Each row comes from the steps of one walk. Every step used is in the known rows, and no mark comes twice. Write the walk behind each row, first mark first.
Known rows:
kesup > safonuf > poko > puron > goga: [  3  23 -54 -28 -25  -6  19 -34 -18 -31  -2 -24 -20 -13   2 -60   2  -3
  24 -27 -17  26 -14]
kesup > safonuf > poko: [ -4  13 -26 -30 -13  -5  -1 -15   2 -32  -2 -20   6  -2 -15 -38   6  18
   6 -25 -29  12 -10]
goga > safonuf > poko > puron: [  0  16 -38 -30 -24 -30   7 -17  -4 -19  -5 -26 -14   0  16 -47   4 -14
   9 -15 -10  24  -8]
goga > safonuf: [ -5  14  -5  -9  -8 -54  12 -11   7 -22   6 -14 -11  13  -7 -19   0  -8
  -5 -21  -8   4   7]
poko > puron > kesup > safonuf > pofi: [-22  14 -33 -32 -28  21  48 -33  13 -71   0 -19 -22 -22   9 -48   1  13
  12 -18 -12  22 -11]
pofi > safonuf > goga: [ -4  24 -32   2 -17 -42  24 -19   8  -9   4 -19 -13   5  -4 -32   7  14
 -34 -22 -11   6 -18]
safonuf > poko > puron > pofi: [ -2   9 -27 -38 -29  25  22 -21  13 -16 -15 -26  17 -13  15 -36 -18 -12
  25 -13 -10  14 -20]
pofi > safonuf: [ -9  17  -6  -2 -11 -36  17 -11  29 -23   5 -21  -6   5  -9 -20  16  10
 -20 -24 -39   4 -10]
goga > safonuf > kesup: [ -1  15 -20 -16 -22 -46  13 -18   7 -26   3  -8 -22  23   3 -13  -3   4
  -1  -8  13  22  11]
poko > puron > goga > safonuf: [  2  24 -33  -8 -20 -54  30 -32 -15 -21   5 -18 -38   1   9 -40  -4 -33
  10 -23   4  20   4]
puron > pofi > safonuf > kesup: [-10  15 -17 -27 -28 -22  36 -25  36 -36  -5 -21   9  22   8 -27  -5  16
   1 -13 -12  15 -10]
poko > puron: [  0   9 -15  -3 -19  -4  17 -18  16  -7  -1 -13 -26 -22   5  -6  -4  -1
  -1 -13  -9  11  -8]
poko > puron > kesup > safonuf: [ -2  15 -41 -17 -22 -12  43 -36   5 -48   4 -14 -41 -18   4 -33  -1  32
  13 -23 -12  17  -5]
poko > puron > goga: [  5  20 -25   4 -21  -9  28 -27  -4  -8   4 -15 -32 -18   2 -17  -8 -22
   9 -17  -1  15  -5]
puron > goga > safonuf: [ -1  26 -15  -3 -10 -60  22 -19 -10 -25  10 -16 -18  17 -11 -30  -5 -35
   3 -25  -2   9  10]
goga > safonuf > pofi > puron > kesup: [-25  12  -1 -16 -36  20  44 -25  28 -68   8 -34 -13  12  22 -20 -20 -25
   4  -7 -20  18  -5]
poko > puron > pofi > safonuf: [-12  13 -21 -25 -25 -22  44 -29  31 -30  -8 -28  -1  -5  20 -43  -2   5
   3 -25 -27  10 -22]
safonuf > kesup: [  2  10 -13  -4 -21  -4  12 -14  21 -14   1  -5 -15   3  -7   8  -7  13
  -3  -2   7  15   3]
goga > safonuf > poko > puron > kesup: [  2  22 -50 -28 -30 -22  26 -26  -2 -38  -3 -29 -23   2  18 -50  -2  -6
  17 -11  -5  27  -4]
pofi > puron > kesup: [ -2  11  -1  12 -31  31  36 -25  36 -34  10 -25 -25  -5   6  20 -23   6
   2  -7 -26   7  -6]
goga > safonuf > pofi > puron > poko: [-19  18  -2 -23 -31  46  29 -11  28 -78   2 -46  20   7  18 -27  -8 -54
  -1 -14 -29  24  -8]

Which walk is each row?
[-20  13   8   0 -32  52  31 -23  22 -38   8 -29  -4  -7   9  -5 -25 -44
   4 -10 -22  15 -14]
safonuf > pofi > puron > goga
[ -9  14 -37 -32 -39 -20  46 -35  31 -33 -10 -23 -11   7  30 -38  -3  18
   8 -12  -7  27 -17]
poko > puron > pofi > safonuf > kesup
[  2  20 -22  -3 -39 -24  30 -37   4 -33  10 -23 -38  26  20  -9 -24 -22
  12  -8   3  31   6]
pofi > puron > goga > safonuf > kesup
[  6  25 -48 -16 -33 -48  32 -38 -13 -25   3 -13 -47  11  20 -35  -8 -18
  15  -9  23  38   8]
poko > puron > goga > safonuf > kesup
[-27   9  -3 -30 -13  15  18 -15  15 -55   1 -15   6  -8 -13 -34   5   2
  -2 -24 -21   9  -9]
kesup > safonuf > pofi
[  1  30 -49 -13 -28 -21  23 -27  -1 -18  -2 -36 -14  -3  12 -59  13 -18
   5 -22 -32  29 -22]
pofi > safonuf > poko > puron > goga
[  7  23 -40 -12 -27   8  13 -23  -9  -7  -3 -25 -14 -16   5 -34  -6 -27
  18 -13  -8  24 -13]
safonuf > poko > puron > goga
[-22  24  -8 -19 -15 -23  27 -17  -3 -47   7 -21  -1  13  -5 -43  -4 -54
   3 -19   0  15   3]
puron > goga > safonuf > pofi
[-14  15  -3 -20 -16 -28  35 -18  34 -32  -4 -26  17  12  -1 -31  -2   2
  -3 -26 -33  -1 -15]
puron > pofi > safonuf
[  1  16   1  16 -27  17  25 -26  18 -17  12 -25 -21  -3   2  12 -25 -25
   5 -16 -22   9  -7]
pofi > puron > goga
[ -1  20 -39 -26 -19   1  21 -22   4 -52   1 -22  -3   1 -15 -39   0  24
  15 -20 -24  14  -6]
puron > kesup > safonuf > poko
[  3  29 -30 -17 -16 -40   7 -16 -16 -23   4 -26  -1  21  -9 -47  -4 -38
  13 -21  -8  18   3]
puron > goga > safonuf > poko
[-22   8   6  -4 -35  64  39 -22  42 -56   6 -30  -7  -9  13   6 -23 -15
   2  -2 -25  13 -12]
safonuf > pofi > puron > kesup
[ -2  18 -38 -11 -13 -27  20 -26 -12 -20   3  -6 -20  -3 -15 -29  -7  28
 -17 -27   4   4 -10]
kesup > safonuf > goga
[  2  15 -27  -1 -24   4  38 -25  17 -24   3 -15 -35 -20   6 -10  -8  10
   6  -9  -4  13  -4]
poko > puron > kesup
[  3  11 -30 -18 -25  14   4 -14   9  -6  -7 -23  -7 -20   7 -25   0  -2
   8 -10 -15  19 -17]
safonuf > poko > puron
[ -1  17 -19 -25 -14 -35  -3  -7   1 -22  -1 -25   6  16  -6 -36   3 -13
   3 -16 -16  13  -1]
goga > safonuf > poko
[-24   2  19  -8 -30  62  21 -15  40 -38   3 -29   2 -11  13   6 -19 -20
  -5  -7 -28  10 -17]
safonuf > pofi > puron
[-26  12   3 -25 -13 -16  17  -7  12 -45   2 -19   6   9  -2 -32   0 -30
  -6 -15  -7  10   0]
goga > safonuf > pofi
[-21  14  -9 -28 -31  74  31 -18  32 -89   1 -41  19 -11   8 -28  -5 -22
   2 -23 -43  23 -18]
kesup > safonuf > pofi > puron > poko
[-19  22 -26 -24 -25 -17  36 -27  -7 -43   3 -23 -19  -1  16 -55  -4 -54
  10 -17   6  26  -4]
poko > puron > goga > safonuf > pofi
